Every row comes from one small tree of marks. The marks that hang from a mark follow it in brackets, in alphabetical order. Every link used is in the known rows. Which tree was each row made from?
Known rows:
E(D(V Z) Y(S(T(P)))): [ -2  17  -7  -7   1  34  -6  -2   8  22  -1   1  20  -6   4   7   8 -10
  -2   7   5   2   1  -5  -2  25   5  -8   0   9   2  -5   6  -3  19   9
  29  53  14   0 -13   4  -5  -2  -4 -18  -5   4  10  10   6  -8  -2   7
  -4 -10   1   6  -4 -10  14   7  -9  20   7   9   5  11   2]
A(D(E(Y) V(X(P)) Z)): [ -1   4   3  -7 -16   6   7 -15   3   8 -13  -2  13  -5   4   4   9   3
 -12  -6  10   0  18  -3   6 -17  -9   4 -19  -5  -6  -6  32   7   7   2
 -25 -13  -1   1  -5   0  13  -3  -8   5  11   2   7  11  10  -2   6  -1
  -3   5   0  -2  -4  10   4  -7  -3   3   5   0  -2  -6   2]
D(V Z): [  2 -16 -27  11  -3 -27   2   6   3  12 -14   0  -2 -10  -3   8  10   3
   5   4  -2  -8  21   0  20  -4  -5 -11 -16   5   1  -6  13   5  -8 -10
  12 -13   4  -3   5   7   2   0   0  -1   6   9  -3  15   3   1  -2   0
  -6  -4   6  -6  -7 -10  14  -1  -1   6   7   1   6  -3  -5]
A(D(E(Y(S)) V(X) Z)): [ -2   3   4  -5 -10   0   7 -11   4   5 -11  -2  14  -8   3   2   9   1
 -11  -2  12   2  16  -2  10 -19  -7   3 -28  -2  -9  -8  29   7   2  -1
 -17  -2   3   1  -4  -5  12  -1  -9   1   8  -1  14  10  10   0   2   2
   2   2   0  -1  -3  12   5  -9  -6   6   4   3   7  -7   3]
V(X(A(D) S(T(P)) Z)): [  4   1  14   0   8  10  -3   1  -6 -18  20  -3  -8  -4   0 -20  -6   3
   6 -13 -10   2 -15  -2 -12   0 -10  13  12  -2   5  21  -6  -3   5   5
 -29 -18  -5   2   1   6   9  11   3   6 -13  -5 -17 -12  -7   4  -6  -3
   0  12   2   0   3   7 -25  -1   6 -10  -3  -5 -11   8   7]
A(D(E(Y) V(X(S)) Z)): [ -4   2   5  -4 -13   9   1  -9   2   5  -8  -2  16  -6   2   6   8   4
 -12  -5  11   0  17  -1   5 -15 -10   4 -20  -5  -6  -2  28   4   4  -1
 -29 -19  -1  -1  -3  -4  13   1  -8   0  11   2   8  11   8   1   6  -2
   0   5   1  -2  -3  10   2  -6  -4   5   4   2   1  -6   3]
V(X(A P Z)): [ 16   3   7  -4   9 -11   6  -8  -4  -9   2  -2 -29   9  -4 -14  -8   1
  13 -11 -11   0 -16  -2  -9  -3  -3   6  26  -6   7   3 -11   5  -9   4
  -5  -8  -9   6   3  17   6   3   8   8   0  -7 -17 -12  -4   0  -2   0
  -9   9  -4  -7   3  -1 -22  -6  10 -19  -1  -8 -19   5  -2]
S(T(P)): [-12 -14  -4   9 -13 -13   5  28  -3   5   8   3  -4   4  15   5   9   1
  10   1  -9  -3   1  -6  12   5   2  -4 -23   8  13  22  -3 -10  16 -11
  42   4   5  -1  -4  -1  -8   6   1  11 -18  18 -16   6 -14   1  -4   2
  -9   0   6  14   1 -20  -2  15   2  -5  -6   0  14   5   1]
A(D(E V Z)): [ -7  -7  -5   1 -18  -9   2   3   2   5 -14  -1  17 -11   9   5   4   6
  -6  -2  10  -1  29   1  13 -17 -11   1 -28  -3  -6  -2  30   5  -3  -7
 -16 -20   0   0  -5  -9   7  -8  -5  10  12  11   8  13   7   1   6  -2
   0   3   4  -2  -4   4  10  -5  -4   5   4   2   6 -10   2]
V(X(A S)): [  4  -4   1   9   5   1   7   8  -7 -13   7   2 -29  17   0  -5   4   3
   6  -2  -7  -4 -20  10  -5  -6   3   2  11  -4  -1   2 -17   0  -9  -2
  -9 -20  -9   1   6   4   1  10   3   3   0  -8 -15 -11 -11   5  -8  -1
   8   0  -1  -4   2   3 -19  -7   6 -14  -4  -3  -6   2  -2]
Y(E S(T(P))): [ -6  -7  -8   7  18 -37  13  18  -1 -14  20  -1  -1  -6  -5  -1 -17 -12
  12  12 -15   5 -15  -5  21   1   8  -4 -18  13   1  -2 -17   1  15  -9
  36  45  15   0  20 -12 -15  13  -5   2 -29  -9   2  -5   0   3 -14   4
   1 -15   2  16  11 -10   8  13 -11   0 -11   5  24   0   0]
E(Y): [ -8  -3   4   0 -11 -21  14   2  -1  12  -8   7 -16  30  -4  19   7  -1
   1  -1   5  -2  -8   0   4  -6  13  -6 -10   1  12  -3 -13   1  -1 -15
  56  11   2   1  -3 -12  -7  20  -8  -3   8   2 -14   3 -10  -4   1  12
 -11  -9   0   2  -2 -16  -6   6  -1  -1  -2   0 -16   1  -1]
D(E(Y(S)) V(X) Z): [ 10  -2   0  -3   6   2   4 -14   7  16 -19  -1  -8  -1   1  12  20  -4
  -6   1  13   0  12 -10  10  -6 -11  -5  -9   4   0 -11  19   6  -7  -6
  -1   7   8  -4   1   6  13  -1  -6 -18   8   2  19  12  19   1   1  -4
  -4  -1   0  -5  -1   5  18 -15  -7  12   8   5  22  -1  -5]
X(A(D) P S(T) Z): [  5  -1   7  -5  12  84 -16   2  -4 -20  19  -5  23 -15 -12 -32 -37   7
  16 -23 -15   5 -18 -13 -27   4 -18  22  45  -6  20  41 -14   3  15  22
 -38 -26   0   2  -8   2   8  15   7  10 -24  -9 -19 -14  -4  -3   6  -6
 -11  19   4  -3   4   1 -17  15  12  -7   1 -10 -35   5  12]
D(E): [ -7 -13  12   2 -16 -28   5  15  -3   5 -16   5 -18  23  13  18   4   5
   4   2  10  -2  13   0   6  -9  -5  -4 -14  -2   6   6  -3  -7 -14 -19
  32 -16  -2   0  -2 -14  -7  -8   1   5  17  16   5   2  -2   4   8  -1
  -7  -2   0   4   3 -12   6  -4  -2  -5  -5   1  10  -6  -6]
Y(E(D(V(X(S)) Z))): [ -1   4  -7   2   5 -47  -8   3   0  -3   6  -1   3  -7  -9  12  -7  -7
  -1  14  -6  -1   7  11   8  10   2  -8   3   2 -14 -13 -10  -1   0  -1
  -7  14  -3  -4  17  -1 -14  -8   0  -3   4  -6  11  -1   7   0  -4  -8
   1 -11   1   1   3  -4   9   4  -6   6  -6   2   3  -1  -7]
A(D(E(Y) V(X) Z)): [ -4   2   3  -4 -14  -7   4 -12   3   8 -12  -2  10  -5   6   6  14   2
 -13  -3  12   0  19  -1   9 -18  -8   4 -27  -3  -6  -7  33   5  -2  -3
 -22 -12  -1   0  -5  -6  12  -3  -9   3  13   3   9  13   9  -1   5   0
  -1   5   1  -3  -4  10   3  -7  -3   5   5   1   4  -7   3]
V(X(P S Z)): [ 12  -1  16  -3   4  -5  -5  -4  -7  -7   8   1 -14   9 -12  -6 -12   6
  14 -14 -14  -2 -11   0  -8   5  -6   1  28  -3   1   8 -16  -8  14   2
  -5 -31  -6   1  16  20   5   3   2   3   1  -5 -12 -13  -8   4   4  -2
 -13   5  -4  -1   1  -2 -23  -7   6 -23  -4  -7 -18   7  -4]
V(X): [  2  -3   5   8  -8 -47  10   7  -6   0  -2   4 -33  17   4   8  11   3
   3   2  -7  -5  -5   8   9  -8   9  -6 -14   2  -5  -9  -8  -3  -9 -13
  19 -13  -8   2   9   7  -4   3  -1   8   7   1 -10  -2 -11   4  -4   3
  -2  -5  -3  -2  -1  -3 -17 -10   3 -16  -6  -1   8  -2  -5]
A(D(E(Y) V(X(P S)))): [ -6  -2   8  -8 -12   7   4 -13   1   5  -5   0  20   1  -1   3   5   6
 -13  -6   9   1   8  -3  -1 -12   3   2  -9  -5  -3  -4  17  -5   7   1
 -13 -22  -2  -2   0  -4   9   2  -6   3   7   3   3   4   1   1  10   2
   3   7  -3   2  -3  12   2   1   1  -2   1  -2  -6  -7   2]
E(D(V(X) Z) Y(S(T))): [  4  20  -2  -2   6  34 -14  -9   8  18  -4   0  12  -9  -1   7  11 -10
  -8  10   6   3  -1  -2  -6  20   8  -4   1  10  -5  -9   2   3   9  10
  11  51  10  -1 -10   8  -3  -4  -3 -19  -3  -4  15   9   7  -8  -2   3
  -1 -12  -1  -1  -4  -1   8   0  -7  17   5   8  15   5   3]
Y(E(D(V Z)) S): [  3   6 -14   1  21 -35  -2   5   3  -7   7  -1   7 -14 -12   4 -18 -12
   6  19  -5   3   0   5  14  10   7  -9  -4   9 -14 -22 -11   5   3   0
  17  46   9  -1  19  -6 -18 -10  -1  -6  -5 -13  20  -3  11   0  -9   1
   6 -20  -1   6   5  -4  19   2 -14   9  -3   7  17  -1  -4]

Which tree is each row?
[ -9  -5  -8   8  -3  65   2  23  -4 -15  19  -3  12  -3  12 -17  -7   5
   9 -11  -9   0 -10  -1  -6  -4 -14  13   2  -5  10  33   3   5  19   8
 -32 -14   1   2 -11  -9   4  15  -1   7 -23   0 -20  -5  -7   2  -9  -3
   6   8  10   4   3   0 -10  14   4   0  -1  -1 -15   6  10] : X(A(D(Z)) S(T(P)))
[ -2   9  -2   8  16  -8 -12  18   2  -8  11  -2   6 -18  -4   3 -17 -14
   7  19 -11   6  -5   1  11   7   3  -2  -9  12 -12  -5 -17   6   4   2
  11  58  12   0  12  -9 -19  -6  -2  -1 -18 -12  21  -2   8  -1  -9  -4
   0 -20   1   8  10  -4   9   5 -12  10  -8   8  31  -2   2] : Y(E(D(Z)) S(T))
[ -6  20  11  -3  -4  29  -9   5   4  14   0   5   5  10   3  10   0  -8
  -3  10   5   5 -11   1 -11  19  16  -4  -1   8   2  -2 -15  -4  10   4
  43  53  10   2 -14  -9 -15   0  -3 -11  -3   0   9   2  -4  -8   1  10
  -4 -17  -3   7   0 -10   0   7  -7  10  -1   7   3   5   4] : E(D Y(S(T)))
[  7   5   4  -1  -3  39   9   1  -5 -12   3  -3 -14  10   3 -11  -4   5
   6 -14  -8  -2 -13   2  -8 -10  -9   9  17 -12  -4   7   2   7   9  11
 -40 -24 -11   4   2  12  10   4   2   7  -4 -10  -9 -10  -2   3  -2  -5
   4   8  -3  -5   3   9 -17  -9   7 -17  -3  -4 -15   1   0] : V(X(A(D(E Z)) P S))
[  0  15   7 -12  -2 -17 -11 -20   5  19  -4   4   6   5  -5  12   9  -5
 -10   5   9   1   1   2 -12  23  15  -8  14   4   2 -13  -8  -9  -2   3
  27  24  -1  -1  -8   5  -6  -5   0 -15  16   3   2   3  -2  -7   6   6
  -5  -4  -4  -1  -6  -6   2   4  -1  10   4   1 -15   6  -3] : E(D(V(X(Z))) Y)
[  8 -14   8  -5   6  -9  -9 -12   1   6  -8   0   3  -2  -9   1   1   6
   0  -6   5  -2   9 -11  -4   7  -9  -4  20   0   6   2   0 -14  -6  -2
  -5 -38  -2  -7  10  11   9  -7   6  -8   9  10   9   0   5   5  12  -9
  -5  12  -4  -3  -1   3  11  -6   2  -4   2  -4   4  -2  -8] : D(E V(X(P S Z)))
[  8  -1   0   4   4  26  10   3  -7 -10   6  -1 -25  18  -2  -9  -4   4
  10  -8 -13  -4 -23   5  -9  -4   3   3  26  -7   0   4 -17   1   3   7
 -14 -22 -10   2   7  15   3   7   4   4  -8 -10 -18 -13 -10   4  -4  -2
   3   4  -4  -3   3   2 -19  -6   9 -21  -5  -6 -15   4  -2] : V(X(A P S))
[  2   6   0  -1  -5 -34 -17  -3   1  10  -1   3   5  -8   0   5   4   1
  -3   8   1  -2  12   8  -5  23   9 -10   6   2  -7 -11  -5 -12  -8   2
  15   2  -6  -1  -1   8  -9 -20   9  -2  16  11   6   1  -5  -2   5   2
  -1  -3  -3   0  -6  -5   3  -1   2   1   3   1   3   3  -5] : E(D(V(X(Z))))
[ -6  -9 -18   4  -1  -3  11   4  -1 -10  -1  -1  -2   1   5 -12  -4   4
   1  -1   1   0  -3   5   1 -13   7   4  -8  -5   6   0   3   9 -17  -2
   3  -6  -4   3 -11 -13   0   4   2  13  -1  -1 -16  -1  -6  -1  -4   7
  11   3   3  -4  -3   2   0   7   7  -1   4  -3 -15  -7   4] : X(A(D(V)))
[  8  -2  -4  -4   3   8   6 -14   7  15 -22  -2 -14   5   5  10  22  -3
 -11  -1  16  -1  11  -9   5  -9 -14   0  -2  -2   6  -5  19   9 -18  -5
 -15  -1   2  -3  -8   7  15   1  -1 -16  11   3   9  11  18   0   1  -7
  -2   6   2 -11   0   5  14 -11  -3  13   9   2  11  -1  -4] : D(E(Y) V(X(A)) Z)
[  1   6  -6   3  -2  18 -19   3   0   6   3   1  10  -8   3  -2   4   1
  -3   7  -4  -2   0   6 -14  23  10  -6  19   1  -5  -1  -7 -10   0  12
  -1   3  -5  -2  -7  11  -8 -17  11  -2  -2   6   3   0  -6  -3   5  -5
   6   0  -3  -1  -4  -3   4   3   5   2   1   0   3   3  -3] : E(D(V(X(A P S(T)))))
[ -8 -12  -6   2   3  44   3   8  -3 -16   6  -1  11   5   1 -12 -12   9
   0  -6   2   0  -6   3 -11  -8  -5   8  11  -8   7  15  -3   0  -5   2
 -24 -31  -3  -1  -5 -17   4   9   3   2  -1  -1  -9  -8  -5   5   1  -1
  15   8   4  -1   0   7   4   4   4   2   1  -3 -19  -4   5] : X(A(D(E V)) S)
[  6  22  -4  -9  -4  19  -5 -14   6  20 -11   1   2   4   0   9  13  -6
  -8   3   7  -1   0   3 -11  16   2  -5  16  -3  -1 -12   4   5   4  12
   1  31  -2   2 -14  14  -1  -5   1 -15  10  -2   1   6   6 -10   1   2
  -4  -4  -1  -6  -5  -4   4   2   1  11   7   2 -15   7  -2] : E(D(V(X(A P)) Z) Y)
[ -5  13   0  -2   4  22 -11  -5   7  18   0   4  19  -3  -6   9   5  -9
  -9  12   6   3  -7  -3  -9  24  20  -9   3  12   2  -9 -10  -7   7   7
  40  48  12  -3 -12  -5 -11  -2  -1 -16  -4   1  10   6  -1  -8   3   8
   1 -13  -3   5  -4  -6  13  10  -5  18   3   7   9   4   3] : E(D(V) Y(S(T)))
[ -7  -6  -7   5 -11   0  -1  -4  -2  -4   6  -1  20 -15  -4  -7  -1   6
  -7  -2  -4  -1   5   2   5 -10   8   2 -15   2  -6  -2  13  -3  10   4
 -13 -26  -2  -2   2   2   4   1  -4  12  -6   0  -4   5  -7   1   5   1
   5   5  -1   2  -5  10  -5   4   6  -9   0  -4   1  -8   4] : A(D(V(X(P S(T)))))
[ 13   6  15  -9   2  -2   6 -11  -4 -11  -1  -3 -18   1   1 -17  -9   2
   6 -14  -5   3 -10  -3 -10  -9  -8  12  20  -9   4   5   0   6  -5   6
 -20 -12 -10   7  -1  12  10  -2   5  12   1  -7 -11 -12  -1   0   1  -1
  -6  13  -5  -6   3   8 -20  -7   7 -17  -1  -8 -18   1   1] : V(X(A(D(E)) P Z))
[  2   6  -6  -1  -2   4 -14   0   0   7   1   1   9  -2   1   0   2   2
  -1   6  -2  -3   1   9 -10  21  11  -8  20  -3  -6  -7  -9 -11   1  11
  -1  -1  -7   0  -4  11  -8 -20  11  -3   7   5   3  -3  -5  -1   4  -2
   7   0  -4  -1  -4  -3   5   1   5   0   2   0  -7   3  -5] : E(D(V(X(A P S))))
[  1 -17   1   2  -2 -34   3  -9   2   9 -15   2  -9   4   2  12  17   4
  -9   6  11  -3  15  -4   7  -4   3  -8 -10   4   1 -10   7 -11 -18 -13
  14 -25  -3  -7   5   2   4 -11   4  -4  14  14  11   7   4   5   7  -4
   2   5  -2  -2  -2   3  15  -9   1   0   1   0  23  -8  -9] : D(E V(X))
[ -3  -6  16  -6  10  49 -12  10  -4 -20  21  -4  19  -9   3 -26 -22   6
  10 -19  -2   7  -7 -13 -20   6 -25  21  22  -6  21  46  -5  -5   7   7
 -31 -21   3   1 -11 -11   9  14   5   4 -13   5 -15 -11  -3   2   1  -6
  -4  19   8   5   6   0 -11  12   5   2  -1  -4 -22   8  12] : X(A(D(E)) S(T(P)) Z)
[-12 -11  -1   0 -17 -24   5   0   0   3  -9   1  20  -5   5   3   2   7
 -10   1  10   0  21   1   9 -16   2   0 -28  -2  -2  -4  19  -4  -8  -8
   3 -24  -1  -1  -2 -15   1  -6  -3  12  12  12   5   9  -2   2   9   5
   3   4   0   2  -4   5   9   0   0   1   1   0   3 -11   1] : A(D(E V))
[ -3 -13  -1  -5   5  -8   7  -8   6  15 -16   3   3  10  -4  16   8  -1
  -8   4  16   0   7 -11   5   1   7  -9  -6   6  12 -10  -1  -6 -11 -11
  39   2  10  -5   0 -11   1   2  -4 -15   9   9  11   8   7   1   8   5
   0  -2  -1   1  -2  -4  24   1  -6  12   4   3  13  -6  -4] : D(E(Y(S)) V)
[ -2  -5 -20   6  -2   6   8   6   0  -6  -5  -2  -3  -4   8 -10  -3   3
   2  -1   0  -1   2   5   5 -16  -2   5 -10  -6   3   2  10  15 -16   0
 -13  -5  -3   4 -13  -8   3   3   2  11   0  -1 -11   2  -1  -2  -7   5
   7   3   5  -7  -3   3   0   3   5   3   5  -2 -12  -5   4] : X(A(D(V Z)))
[ -6  -5 -16   6 -16 -17   5   3   1   4  -7  -1  18 -14   3   0   1   6
  -2  -1   1  -4  22   6  17 -17  -3  -2 -32  -2  -8  -5  25   7   1  -6
  -8 -16   0   1   0  -4   3  -5  -6  13   7   5  -1  12  -1   0   0   4
  -1   0   4  -2  -7   1   3  -1  -1   0   5   0  -4  -6   3] : A(D(V Z))
[  6  -2   0   8   5  44   0   7  -6  -9   9  -1 -22   9   0 -10  -1   2
   7  -7 -16  -2 -24  -1 -11  -1   3   6  23  -2   3  14 -16   2   6  10
 -19 -18  -7   1   3  15   1   7   6   5 -17  -9 -15 -11  -9   2  -4  -7
   1   6  -1  -4   4   2 -18   0  12 -17  -5  -6  -6   2   0] : V(X(A P S(T)))
[ -7   6  -3   3  14 -27   0  18   0 -10  22  -1  10 -10   1  -1 -15 -14
   8  17 -11   6 -10  -1  10  16   9  -6 -10  11  -7  -5 -18  -2  18   0
  31  57  12   1  12  -9 -21  -2  -2   1 -24  -5  13  -6   2   1 -11   2
   3 -17  -1  18  10  -9   9  14 -13   4 -10   7  23   4   0] : Y(E(D) S(T(P)))
[ 10   8  19  -6   9  -8   4 -13  -1 -11   1  -2 -24   4   0 -13  -5  -1
   2  -8   1   6 -13  -2  -9 -10  -5  12   6  -5   3   1  -4   6 -16  -2
 -11   6  -4   6  -5  -1   9   7   0   5   4  -9  -7 -10   0   1  -5   4
  -2   6  -3  -4   4  10 -20 -11   2  -6  -1  -3  -8   3   4] : V(X(A(D(E(Y(S)))) Z))
[  1  11  -6   2  15 -34   1  13   1 -10   8   0  -1  -5  -8   5 -20 -12
  10  16  -7   3  -3   8  13   6   3  -7  -5   6 -15 -18 -15   7   5  -3
  18  52   7   3  17 -11 -21  -8  -2  -3  -4 -13  18  -6   8   0 -10   2
   3 -22  -2   8   8  -6  10  -1 -15   6  -6   8  14   0  -3] : Y(E(D(Z)) S)
[ -3   2 -12   1   3 -59  -5   7   1   1   1   0   4  -8  -6  15  -6  -7
  -1  15  -3   0  12   9  12   7   4  -9  -4   3 -10 -15  -7   1  -6  -6
   9  21  -2  -1  14  -5 -16  -9   1   0   7  -4  10   2   6  -2  -2  -6
  -2 -12   2   2   3  -9  13   6  -6   9  -4   2   3  -2  -7] : Y(E(D(V Z)))
[ -1 -11   9  -4   2  -4   3 -15   3  12  -9   3  -1  13  -6  16  18   1
 -12   0  14  -1   5  -7  -3  -1   3  -6   4   2   6  -6   0 -13  -8  -9
   8 -21   2  -9   3  -1   6   4  -3 -17  12   6   8   5   5   3   8  -3
   2   5  -2  -2  -2   4  12  -5   0   6   1   0   8  -4  -6] : D(E(Y) V(X(S)))
[ -1  -1   6  11   1  27  -1   8  -6 -16  13   0 -16   2   3 -10   3   3
  -1  -3  -9   0 -17   7  -8 -10   3  10  -1   0  -4  12  -6   3  -3   2
 -27 -19  -7   0  -1   2   2   9   1   8 -11  -6 -11  -7 -10   4  -6  -4
   8   4   1  -3   2  11 -21  -3   8 -10  -6  -3   3  -2   6] : V(X(A(D) S(T)))
[ 10  -3  11   2  13  -4  -2  -1  -6 -16  10   0 -25  11  -8 -12  -7   4
  10  -9  -9  -1 -17   5 -11   1  -6   6  25  -4   6  11 -21  -2 -14  -3
 -12 -23  -7   2   6   7   4  10   5   1   2  -8 -16 -15  -8   4  -4  -1
  -1   6   0  -6   2   3 -23  -9   7 -12  -3  -5 -12   5   0] : V(X(A S Z))
